What can hang from each mark:
j_284: j_946
j_285: j_228 j_656
j_665: j_946
j_656: j_665
j_946: j_438 j_665
j_228: j_285 j_490
j_904: j_284 j_438 j_490
j_438: j_228 j_405 j_656 j_904 j_946
j_405: j_438
j_490: j_228 j_904

In the rows, 128 means zero.
Known rows, with every way that one mark hangs from another:
j_656(j_665(j_946(j_438))): [109 104 165 113 134 172  98 145  94 113 163 169 127 170 131 100 125 135
  68 135  46  74 109 162 152 154 111 141 193 129 147 111  68 107 106 111
 121 124 108 131 162  90 152 157 158 144 119]
j_285(j_228 j_656): [137 159  69 143 155 137 141 119  98 125 116 125  94 142 120 112 142 102
 137 125 143 164 160 104 112 126  85 147 133 151  96  94 159 139 153 174
 152 138 158 129 146 166 126 200 155 145 168]
j_405(j_438(j_904)): [136 150 121 138 130 124  96 164 140 112 131 122 150 144  96 136 140 135
 133 112 119 121 138 136 134 148 106 117 159 116 100 117 127 100 147 155
 159  91 156  69 123 144 146 155 123 153 117]
j_665(j_946): [116 117 150 142 116 169 119 162 116 129 143 158 126 131 159 124 133 119
 110 126 105  91 116 125 138 121 126 112 135 126 128 119 112 112 109 128
 137 120 112 129 152 145 109 140 157 133 111]
j_405(j_438(j_228 j_656(j_665))): [143  88  96  76 137 125 147 114 156  94 100 169 124 173  46  93  99 104
 142 144 120  76 194 161 161  91 113 100 124  63 140 144 114 107 145 147
 105 123 112  85 125  31 191 164  85 134  92]
j_285(j_228(j_490(j_904(j_438)))): [122 107  79 184 107 109 163  95 115 115 149 106 125 111  58 161 160  85
 100  96 190 191 123 128  77  72 119 112  60 152 122 109 149 130  95 170
  94 135 169 159 199 182 144 200 126 107 146]
j_438(j_405 j_656(j_665) j_904(j_284)): [129  97  99  92 170 136  90 135 143  77 111 157 125 168  55 109 147 169
 129 148 105 117 193 118 113 108  72 109 127 126 157 148 127 123 157 161
 105 100 108  83 127  91 150 147 114 166 111]
j_904(j_284 j_438(j_228 j_946)): [127 116  90 102 143 102 139 140 135 120 155 154 140 123 121 113 128  97
  99 149 129 111 126 103 115  85  99 125  95  70 102 129 122 122 132 153
  80 146 137 117 137 140 143 111 138 138 110]
j_228(j_285 j_490(j_904(j_438))): [124  98 111 171 106 110 145 129  91  76 155 113 162 138  81 121 140  73
 107 103 169 156 121 144  86  56 114 119  67 128 154 112 137 121 107 130
  95 136 137 135 171 163 141 141 122  94 123]
j_656(j_665(j_946(j_438(j_228 j_405)))): [ 95  87 128  90 115 146 121 143 123  98 141 169 159 199  85 104 102 161
  71 160  67  75 139 167 146 116 128 109 166  89 163 109 104 109 131 125
 126 158  92 118 178  64 135 207 114 126 127]
j_228(j_285(j_656) j_490(j_904)): [135  94  86 168 132 131 121 129  89  76 148 132 119 161 106 105 130  80
 135 101 164 176 158 123  86  65  79 120 119 175 153 109 149 130 139 141
 149 122 171 123 155 153 137 174 141 117 144]
j_285(j_228(j_490) j_656(j_665)): [120 131  73 152 132 143 124 111  83 104 121 151  83 173  46 115 139  79
 113 129 146 151 182 138 114 124  73 131 151 192 121  87 130 137 139 176
 110 108 169 129 192 134 146 244 160 144 155]
j_490(j_904(j_438)): [137  88 110 147 118 138 137 116 117 112 156 129 153 103 113 127 162 115
 101  87 132 154 119 132  94  82 126 129  85 103 118 132 140 111 116 127
 134 132 144 149 146 163 128 138 104 121 131]
j_946(j_438): [110 137 132 101 148 115 131 107 123 130 163 109 137 159 135 129 114 132
 102 134 104 126  90 138 134 144 136 148 149 124 135 116 109 136 125 114
 116 143 119 139 129 110 160 122 132 130 158]
j_228(j_285 j_490(j_904(j_284 j_438))): [127  87 102 135 145 100 134 134  93  74 151  95 134 141  80 119 152  78
 110 112 182 177 127  88  73  63  80 119  67 122 144 126 140 147 116 136
  85 124 141 117 155 182 155 129 128 105 133]
j_904(j_284(j_946)): [147 106 115  65 173 102 100 145 142 126 131  88  78 137 111 108 135 114
 135 127 150 170 123  37 123 112  53 136 108  97 128 143 142 176 131 145
 116 122 118 108 129 149 157 124 135 125 145]
j_405(j_438(j_228)): [136 124 102  95 125 102 144 143 157 120 110 129 139 154  85 127 108 116
 142 131 148 117 154 130 140 112 129  97 123  66 112 125 144 121 152 141
 136 134 129  83 123  92 146 163  91 120 117]
j_438(j_946): [118 135 126 151 126 152 117 119 134 129 145 168 134 135 139 130 131 115
 124 127 101  99 111 146 126 124 121 133 142 142 143 130 105  95 112 138
 118 112 147 118 119 120 133 104 153 144  99]
j_490(j_228(j_285) j_904): [168  89 124 135 122 125 132 169 119  77 131 150 156 157 119 116 120  99
 112 112 124 170 119 100  98  69  97 128 132 116 181 119 118 139 128 137
 168 129 150 121 161 141 126  95 128  70 117]
j_405(j_438): [133 136 126 119 139 137 128 127 132 124 113 114 134 153  86 134 140 122
 154 113 139 115 139 123 146 133 123 122 130  91 123 130 131 110 138 133
 139  97 128  87 108 118 154 151 102 140 121]
j_904(j_438): [119 130 118 135 118 128 139 126 111 121 137 119 160 118 115 118 147 108
 108 114 132 116 120 142 133 110 132 137  96  92 109 112 137 114 130 128
 101 135 110 143 154 159 131 127 113 121 123]
j_946(j_438(j_656) j_665): [101 131 123  80 173 119 113  83 155 119 161  77 111 149 136 104 104 108
 103 125 102 139  81 133 143 118 134 132 105 134 151 120 103 124 104 130
 102 144 111 156 145  65 197  78 141 131 138]
j_946(j_438(j_228 j_405) j_665): [ 87 119 100  67 131  85 109 105 163 115 142  63 139 171  93 117  97 149
  76 149 113 160  98 140 124 102 149 111 116 107 152  90 133 132 130 131
 131 179 109 131 166  67 146 156 111 106 159]
j_904(j_284): [136 125 118  91 169 117 115 135 127 129 134 114 104 129 129 131 141 136
 128 145 146 146 136  74 117 133  98 124 124 124 116 149 127 157 139 128
 117 122 127 106 114 143 135 118 134 138 141]
j_904(j_284(j_946(j_438)) j_490): [111 136 140  44 177  94  79 149 135 140 183  86  97 178 143 124 124 119
  94 120 114 155  74  57 161 143  76 171 141 101 134 134 112 176 140 116
 124 100 103 118 133 131 172  82 149 125 159]
j_904(j_438(j_656 j_946)): [110 132 102 149 141 155 156  94 130 108 151 172 156 129 116 114 134  83
 136 116 114  68 126 166 145  73 128 132  67  88 143 127 122  72 114 151
  67 123 106 148 139 124 166  86 133 151  85]
j_438(j_228 j_904(j_284 j_490)): [130 132 112  91 121  70  80 190 159 119 155 156 135 133 161 146 107 147
  94 149 122 135 132  92 131 137 103 124 151 131  89 127 114 156 162 152
 148 116 159  86 137 136 124 100 154 138 132]
j_228(j_285(j_656) j_490): [118 141  93 147 136 123 127 143  82  78 131 118 120 179 105  97 116  69
 137 125 163 138 159 126 123  95  85 134 127 164 144  91 145 135 149 142
 119 120 138 113 164 149 136 161 151 121 144]
j_490(j_904): [145  80 117 147 125 136 123 114 135 123 144 140 129 113 124 135 148 138
 127  99 131 166 127 122  95 101 126 117 114 140 136 149 133 121 112 127
 154 124 160 132 122 130 123 133 117 120 129]
j_438(j_656 j_946): [118 129 117 141 148 159 141 102 151 114 139 182 129 133 127 124 115  98
 153 126 112  81 135 158 135 100 120 118 101 126 165 147 109  88 110 151
  94 113 123 130 120  91 167  79 143 155  82]

Rows:
[ 72 125 113 144 117 153  93 110 141 107 136 100 160 140  82 123 155 120
  99 112 109 124 103 150 123  82 153 135  78 109 155  96 124  67 115 146
 107 114 111 130 172 136 127 130 129 137 104] | j_904(j_438(j_405 j_946(j_665)))
[151 104 127 123 129 188  93 220  57  63 125 208 141 218 120  61 122  87
  92 130  67  85 164 116 154  91  61 148 200 127 164  80  90 117 163 147
 164 107 120 103 212 135 118 158 183 104  97] | j_490(j_228(j_285(j_656(j_665(j_946)))))
[108 138 121 102 135 117 105 152 114 123 159 120 141 134 140 143 163 115
 103 116 137 117 108  83 155 119 124 161 101  93 100 132 120 137 151 122
 101  88 103 124 140 175 124  78 135 133 136] | j_904(j_284 j_438 j_490)
[127 129  99 123 121 126 128 133 158 118 128 170 143 157  87 131 101 103
 142 135 126  89 143 151 140 111 123 112 141  74 127 131 121  89 133 151
 124 113 150  76 113  85 154 142 120 140  89] | j_405(j_438(j_228 j_946))
[134 104  89 181 114 116 150  90 129 123 145 113  88 121  72 171 141  97
 122 111 183 203 133 120  70  95 111 100  93 187 143 114 145 152  94 164
 122 127 190 147 167 149 141 194 140 118 148] | j_285(j_228(j_490(j_904)))
[100 117  71 139 103 109 180  89 147 105 161 180 148 129  81 123  90  52
 122 130 164  71 136 184 137  47 139  84  49 101 149 114 128  93 101 159
  35 147 126 152 183  89 179 110 122 128  84] | j_904(j_438(j_228(j_490) j_656 j_946))
[123 126 103 106 157 116  87 152 140 108 124 115 133 145  97 147 155 178
 123 141 125 157 145  83  99 126  91 109 126 132 127 128 147 140 158 153
 142 112 130  76 124 158 116 148 119 154 136] | j_438(j_405 j_904(j_284))
[127 100  97 127 114 134 114 137 165  87 141 237 145 142 105  87  95 118
 105 154  61  62 172 186 126 100  93 104 156 135 137 129  87  86 125 182
 106 130 166 103 146  52 170 125 153 164  65] | j_438(j_228 j_656(j_665) j_904 j_946)
[117 153  62 162 136 130 146 105  99 123 128 118  83 152  83 140 131  76
 131 124 179 171 161 124 109 107  88 121 113 187 115  84 153 144 141 180
 111 125 168 141 186 163 139 220 152 139 169] | j_285(j_228(j_490) j_656)
[109 115  90 124  85  73 168 120 132 113 149 126 149 125  80 132 105  82
  92 132 180 122 134 153 132  81 145  93  72 101 115  94 148 136 126 138
  72 162 129 149 197 132 145 165 107 104 131] | j_904(j_438(j_228(j_490)))
[108 108  60  96 118 110 192  98 157  90 101 132 173 144  62 111 112 115
 136 134 153 100 175 159 137  42 147  94  31  38 149 113 172 111 156 145
  83 173  66 144 163  94 142 147  60 116 113] | j_904(j_438(j_228 j_405 j_656))
[144 149 127 103 134  97  63 240 124  80 154 148 155 182 160 129 120 119
  98 139 104 136 110  62 142 119  72 156 181 133 141 102  86 155 173 152
 158  82 142  71 168 178 122  36 177  97 109] | j_438(j_904(j_284 j_490(j_228(j_285))))
[111 147  79 112 107  98 127 188  90  80 136 146 184 170 152  71 109  73
 104 124 122 109 155 139 158  75 113 172 117  76  97  77 140 117 185 138
 135 135 102 126 177 161 109 125 134 106 130] | j_904(j_438(j_228(j_285(j_656))) j_490)
[101 121  92 135  95 107  68 150 187  96 140 133 156 144 102 119 108 155
  88 142  90 143 118 156 102  95 125 100 132 146 146  93 126  85 119 176
 154 136 166  87 162  94 122 147 146 139 104] | j_438(j_228 j_405 j_904 j_946(j_665))
[110 132  84 115 137 122  86 159 130  81 133 134 121 169 149  55  94  71
 105 144  99 142 138 126 111  79  85 142 139 133 130  80 122 100 143 169
 151 145 162 103 150 111 138 132 181 123 113] | j_438(j_228(j_285(j_656)) j_946(j_665))
[ 97  97  95  87 138 134 170 115 157 105 141 152 155 182 107 111  87 141
 113 153 101  76 132 161 151  73 143  87  97  71 173 116 135 120 126 139
 106 178  62 144 163  61 155 151 103 131 122] | j_665(j_946(j_438(j_228 j_405 j_656)))
[102 123 113  69 134  74 113 116 161 127 163  79 123 142 135 108  88 123
  64 148 108 159  78 134 131 122 140 121 136 115 121  96 113 147 114 125
 129 181 142 137 158  74 165 124 141 104 158] | j_946(j_438(j_228) j_665)
[123  86 114 129 157 140  78 111 143 112 178 114 106 102 120 125 178 100
  85  97 117 179  84  81  79  80 103 137  85 126 124 142 105 105  90 144
 122 107 176 125 142 154 156  98 159 141 117] | j_490(j_904(j_284 j_438(j_946(j_665))))
[145 142 110 100 171 116  82 168 142 119 135 112 122 146  97 143 147 143
 138 126 133 141 141  74 121 150  77 120 157 113  93 133 127 131 164 159
 142  85 163  54 105 148 156 142 131 161 126] | j_405(j_438(j_904(j_284)))
[125 129  85  82 142  76 144 125 167 102 164 146 149 141 140  99  74 130
  97 151  96 115 114 164 131 108 112 103 128 115 118 113 121 133 132 155
 117 182 135 131 144  73 185 117 126 142 138] | j_946(j_438(j_228 j_656 j_904))
[ 98 141 123 100 159 109  88 115 161 108 172  92 127 137 146 101 112 125
  87 124  81 146  74 149 125 127 121 124 134 157 128 108 101 115 108 150
 126 152 137 141 154  81 202  87 159 144 139] | j_946(j_438(j_656 j_904) j_665)
[141  83 109 127 148 108 124 104 132 124 165 119  85 125  85 171 148 115
 125 113 183 192 125  80  73  96  99  94  96 166 144 160 135 165 109 131
 110 109 175 125 135 138 151 146 135 128 146] | j_228(j_490(j_904(j_284)))
[140  91  73 170 130 155 124  98  92  99 140 156  79 161  46 125 150  91
 107 104 147 188 180 127  79  92  75 125 138 200 127 105 138 136 126 175
 141 109 201 134 185 137 142 252 150 140 164] | j_285(j_228(j_490(j_904)) j_656(j_665))
[173  99  94 130 142 140 124 168  93  72 137 164 141 185 125  88 130  89
 118 103 130 182 149  95 101  50  76 140 146 127 161 104 133 135 158 154
 185 125 171 112 167 158 123 129 144  84 139] | j_490(j_228(j_285(j_656)) j_904)
[102 135 116 120 162 166  99 104 177 111 135 122 112 152  90 119 131  81
 159 108 120 101 120 139 150 101 128 119 103 109 156 131  97  68 104 155
 107  78 129 102 118  69 194  87 140 152  79] | j_405(j_438(j_656 j_946(j_665)))
[152 109  51 142 178 125 134  94 104 117 152 118  48 142  71 148 166  85
 129 109 198 230 161  53  56  81  54 116 100 191 110 122 164 174 131 186
 131 118 201 123 158 181 148 215 155 141 186] | j_285(j_228(j_490(j_904(j_284))) j_656)
[126  69  72 102 173 141 161  83 138  88 127 116 136 133  59 131 178 133
 145 105 165 159 162  89  92  40 108 106  19  77 156 157 162 122 143 142
  95 134  94 133 129 133 147 130  66 139 132] | j_490(j_904(j_284 j_438(j_405 j_656)))
[128 111 112  49 135  68 132 129 158 123 153  97 120 153 116  93  75 107
  97 132 114 146  93 114 144 108  93 127 124  72 128 111 139 168 129 136
 120 184 116 134 160  86 175 148 123 101 159] | j_284(j_946(j_438(j_228)))
[102 123  88  98 120  75 116 130 156 103 146 122 178 164 104 128  89 177
  85 152  94 140 118 163 119 122 122 103 148 107 131  95 142 129 149 147
 143 177 133 108 153  97 137 174 102 132 159] | j_946(j_438(j_228 j_405 j_904))
[ 90 125  98  82 120  71  78 138 174  98 156  76 158 160 106 116  98 168
  59 145  87 173  96 153 112 117 133 105 146 126 135  81 130 121 137 150
 151 177 140 112 174  84 144 160 127 124 155] | j_946(j_438(j_228 j_405 j_904) j_665)
[122  83 144 125 126 194 126 149 119 100 124 199 115 152 112  93 129 111
 122 132  84  55 164 150 151 108 105 111 134 126 157 134  88  95 107 138
 108 108  92 130 158  78 157 142 146 151  76] | j_438(j_656(j_665(j_946)))
[ 96 123 147  32 176  95  34 145 162 130 187  45  79 164 151 119 129 111
  85 117 101 185  42  43 160 138  81 169 138 121 135 116  98 173 121 120
 130 102 114 119 157 122 178  60 170 117 161] | j_904(j_284(j_946(j_438 j_665)) j_490)
[147  93  82 129 169 121 110 135  86  80 146 124  90 165  99 109 147  80
 141 118 181 198 165  67  71  70  49 121 109 170 141 131 149 162 149 149
 133 112 173 101 136 169 144 163 150 129 156] | j_228(j_285(j_656) j_490(j_904(j_284)))
[110 108 120  35 138  64  94 127 179 120 159  52 105 150 123  75  80  99
  73 132 109 183  71 100 135 107  97 125 117  96 133  90 126 167 107 136
 126 182 125 136 180  77 193 126 144  94 157] | j_284(j_946(j_438(j_228) j_665))
[ 86 133 101 151 114 157 133 107 120 107 132 144 182 146  80 138 152 124
 119 116 115  94 132 165 130  83 136 133  88  88 158 111 142  67 132 140
  95 114  99 126 153 145 119 142 111 141 101] | j_904(j_438(j_405 j_946))
[138  86  90 126 176 155 141  87 140 108 169 169 120 118 112 119 160  96
 134  98 129 125 128 102  93  50  97 122  52  96 141 171 121 101 110 153
  84 111 138 138 116 132 171  79 128 153  96] | j_490(j_904(j_284 j_438(j_656 j_946)))
[128 106 127 140 136 199  86 197  55  73 119 188 128 194 134  46 136  97
 102 139  64  83 175 134 144 113  66 151 183 135 141  94  96  99 145 141
 154 112 108 100 159 140 118 190 178 146 106] | j_228(j_285(j_656(j_665(j_946))))
[102 112 101  60 170 123 139  88 161 100 136  88 129 182  70 100 110 127
 142 122 117 134 121 128 147  81  94 122  75  71 188 125 155 138 127 138
  99 148  57 142 145  75 187 133  82 123 144] | j_284(j_946(j_438(j_405 j_656)))
